What can hang from each mark:
K: D J Y
Z: B
J: A
Y: B H
R: K
A: R
T: E
E: K
H: Y

Known rows, with every way that one mark hangs from another:
E(K(D)): [  5.4  10.7  20.6 -33.5 -22.4 -29.4 -17.3 -12.4  22.8  18.6  40.6  24.7
  24.1 -43.0 -21.2 -52.9 -16.7 -26.8  16.5  21.1]
R(K(D J(A) Y)): [-43.4   3.5  22.4 -45.2 -28.6 -53.4  -0.3 -32.0  41.8   9.0  20.9  54.6
  37.8 -63.8 -22.5 -50.3  -6.9  -0.8  18.9  73.3]
J(A(R)): [-20.8  29.4   2.1 -26.3 -15.1 -17.9  -5.5 -22.1  51.8   5.0  -5.1  20.7
  10.4 -27.5 -11.1 -69.9  -2.9  18.1  23.4  34.6]
E(K(J Y(B))): [ -4.2 -17.9  34.6 -32.8 -59.5 -11.0 -33.6 -19.1  46.6 -19.6  54.8  30.2
  -4.5 -29.6 -60.3 -74.6 -24.6  -8.0  23.7  30.9]
Z(B): [-14.1   8.9  -8.6 -21.5 -19.2   0.6 -20.7  14.7  42.6 -10.0  17.9  27.9
  24.6 -10.5   6.3 -72.1 -28.9 -11.2   5.4  25.0]
E(K(D Y)): [ -6.8   2.0  28.9 -32.7 -34.6 -24.6 -20.9 -14.1  24.9  19.2  44.0  23.6
  17.6 -52.2 -35.0 -57.5  -8.7 -40.0  13.0  36.2]
E(K(J(A))): [-13.9   9.6  33.5 -29.6 -31.8 -37.5   4.0 -27.5  54.6   3.0  20.0  33.4
  13.5 -31.6 -27.4 -60.7 -22.0   3.3  35.6  30.1]
K(J): [-16.5  12.1   8.1 -12.2 -33.9 -34.6 -30.3  -5.3  35.2  -8.4  30.5  31.3
  31.7 -33.2 -25.4 -54.4 -28.0  12.9  15.5  26.5]
R(K): [-28.3  -9.6 -24.7 -20.4 -15.0 -11.1 -14.9   4.7  48.5  11.9   7.3  23.0
  36.8 -38.6  -1.9 -48.5 -14.6  11.4  -4.6  32.0]
T(E(K(D))): [ -4.8   2.3  13.4 -34.3  -8.6 -37.1 -19.9  -6.5  26.0  11.1  36.4  37.6
  11.8 -23.6 -16.8 -70.0 -25.9 -27.1   7.8  33.0]
E(K(D Y(B))): [  8.9  -7.0  29.7 -45.2 -44.0 -12.0 -33.3 -22.4  29.5   4.4  61.5  24.3
  -1.6 -30.6 -43.4 -70.4 -12.6 -28.6  16.9  28.7]
K(J Y): [-30.4   2.5  12.8  -8.6 -45.1 -29.9 -34.6  -4.7  39.4 -12.2  33.5  32.4
  25.9 -43.8 -40.0 -59.0 -20.3  -2.6  15.3  38.9]
T(E(K)): [-13.8  -7.8  -1.5 -20.7 -15.0 -21.9 -18.6   0.6  48.9   0.7  24.8  27.0
   2.8 -12.3 -18.7 -76.6 -28.6 -12.8   6.6  24.1]
H(Y): [ -9.1  12.7   3.2 -14.1 -23.5 -14.1 -21.7  -2.7  50.5  13.7  19.6  17.6
  39.3 -26.1 -27.3 -58.2 -20.2   5.4  -4.8  10.7]
T(E(K(D J))): [-12.8   8.3  30.0 -30.8 -24.0 -56.9 -24.6 -17.8  18.5   2.4  43.7  54.1
  19.2 -31.1 -31.8 -67.7 -35.8 -19.4  19.7  41.9]
R(K(J Y(H))): [-24.6 -19.9  11.6 -33.2 -23.3 -33.2 -23.9 -15.0  37.9 -11.2  15.8  43.2
  23.0 -40.2 -28.2 -65.4 -31.2   2.8 -10.6  54.0]
K(J(A)): [-22.2  24.1  13.4 -22.3 -23.3 -43.4  -8.2 -18.9  52.9  -8.2  17.5  34.5
  24.1 -24.7 -16.3 -56.9 -20.5  21.4  26.2  29.8]
K(D Y(H)): [  2.2  13.3  21.0 -38.1  -9.6 -38.5 -35.0 -11.1  15.0   0.3  37.5  29.6
  15.7 -30.1 -20.5 -68.7 -24.1 -22.2 -10.2  32.6]
J(A): [-14.1  21.4  -4.1 -26.1  -9.3 -25.9  -5.0  -5.4  62.6   3.3   9.5  17.2
  17.2 -17.9   1.3 -58.8 -12.7  13.8  14.0  26.0]

Rows:
[-38.8   7.5  -8.6 -35.8 -13.9 -15.8   8.5 -21.3  57.9  14.3 -18.5  28.5
  22.7 -44.1  -4.2 -62.3   0.4  23.7  14.8  53.1]
J(A(R(K)))
[  6.4  -2.1  23.0 -36.9 -32.9 -22.1 -49.0 -20.8  35.5 -34.6  45.8  36.0
  -5.7  -6.2 -42.7 -83.7 -38.0   6.9   0.7  32.4]
K(J Y(B H))
[-39.0   2.2   1.5 -21.8 -34.6 -25.7 -17.2 -21.3  31.4   2.9   8.4  42.1
  35.8 -65.0 -30.4 -56.9 -15.1  24.7  15.3  50.2]
A(R(K(J)))
[-33.7  35.0  43.4 -36.9 -36.9 -52.0 -10.5 -46.2  22.6   2.5  23.0  51.5
  23.5 -59.5 -43.2 -63.6  -4.9  -1.1  38.7  65.1]
K(D J(A(R)) Y)
[-13.0  18.7  34.2 -50.4 -41.9 -43.8 -27.8 -36.7  36.7 -11.9  53.5  44.6
  11.1 -25.9 -37.9 -63.6 -16.0   4.9  34.4  48.8]
K(D J(A) Y(B))
[-50.5  -5.9   9.0 -32.9 -34.1 -37.0   0.2 -23.6  64.5  -2.8   4.8  42.5
  28.8 -52.5 -25.3 -59.5 -11.5  15.4  16.1  63.5]
R(K(J(A) Y))
[-45.4  10.0  12.9 -47.1 -22.3 -28.6   5.6 -34.4  36.9  23.6  -1.4  42.0
  25.5 -65.2 -22.5 -61.2  11.6  -2.4  15.2  73.9]
J(A(R(K(D Y))))
[-17.8  -6.9  20.1 -30.9 -23.7 -38.7 -21.0  -8.9  29.0  10.3  41.3  37.5
   6.3 -35.9 -34.1 -75.7 -18.3 -39.3   8.0  47.1]
T(E(K(D Y)))
[-31.0  21.8   6.3 -48.9  -8.0 -31.5   6.8 -32.5  33.9  23.2  -2.2  42.1
  33.0 -55.5  -5.0 -56.8   2.5  10.2  17.8  61.5]
J(A(R(K(D))))
[ -3.4  17.4  36.1 -38.8 -23.5 -55.7 -38.7 -22.7   6.0 -11.0  46.6  47.5
  23.2 -40.8 -35.7 -65.7 -34.4 -16.4   2.3  41.4]
K(D J Y(H))
[-31.7  14.2  15.1 -33.2 -31.4 -40.3 -17.0 -29.9   7.8  13.0  21.9  56.2
  45.7 -75.1 -27.6 -50.9 -14.6   7.1  17.9  59.7]
A(R(K(D J)))
[-32.8  17.4  20.0 -45.1 -18.0 -56.8  -0.2 -29.0  36.7  13.6  19.1  57.7
  42.9 -51.3  -8.7 -46.3 -14.8  15.0  20.8  59.0]
R(K(D J(A)))
[-28.6   6.9  10.6 -34.9 -25.5 -47.8 -20.8 -16.2  17.2  10.5  34.0  51.9
  51.1 -60.4 -16.0 -40.5 -22.5   5.3  10.1  48.8]
R(K(D J))
[-48.0  -1.4  -2.1 -37.8 -23.4 -11.5   5.4 -24.1  59.7   9.3 -15.7  31.1
  15.9 -53.5 -20.9 -67.5   9.5  11.6  12.5  67.7]
J(A(R(K(Y))))
[-30.0  -6.6  20.0 -44.5 -14.6 -43.9  -4.6 -26.6  53.5  -9.8   3.3  48.7
  14.1 -34.1 -19.4 -70.2 -28.4  12.1  -0.8  62.0]
R(K(J(A) Y(H)))
[-14.5  38.9  30.6 -36.4 -19.0 -61.8 -10.6 -26.6  29.9   5.9  32.5  45.3
  32.0 -33.3 -16.4 -51.2 -19.5   7.3  29.5  40.4]
K(D J(A))
[-29.6  -7.1  18.3 -33.5 -29.6 -29.0 -22.1 -28.0  26.5  -9.9   8.3  49.4
  17.0 -59.1 -41.3 -78.5 -23.1   8.9  -0.5  62.7]
A(R(K(J Y(H))))
[-27.9  31.0  20.2 -24.4 -27.7 -36.8  -3.7 -31.7  41.2  -6.0   5.4  38.6
  19.2 -38.9 -29.5 -64.8 -10.9  24.0  33.0  44.9]
K(J(A(R)))
[-14.7   4.4  46.4 -29.6 -49.2 -45.1 -21.4 -24.3  17.2   6.5  53.1  43.8
  25.3 -61.5 -52.0 -54.8 -19.9 -31.2  25.4  44.2]
E(K(D J Y))
[-36.1 -14.2   7.3 -45.9 -42.4 -20.4 -14.4 -28.0  67.6 -16.0  23.2  43.1
  13.4 -29.0 -30.1 -67.9 -16.5  25.1  16.5  60.6]
R(K(J(A) Y(B)))
[ -4.6 -27.0  -9.0 -50.1 -19.9   0.7 -34.2 -10.9  48.2 -16.3  25.1  25.5
  -1.5 -15.4 -18.2 -81.7 -26.7   4.2 -22.3  39.6]
R(K(Y(B H)))
[-40.7  23.3  26.9 -23.8 -41.2 -34.8  -9.6 -35.3  46.2 -11.7  11.8  40.1
  15.9 -46.2 -43.4 -71.6  -5.2  11.2  35.2  56.8]
K(J(A(R)) Y)
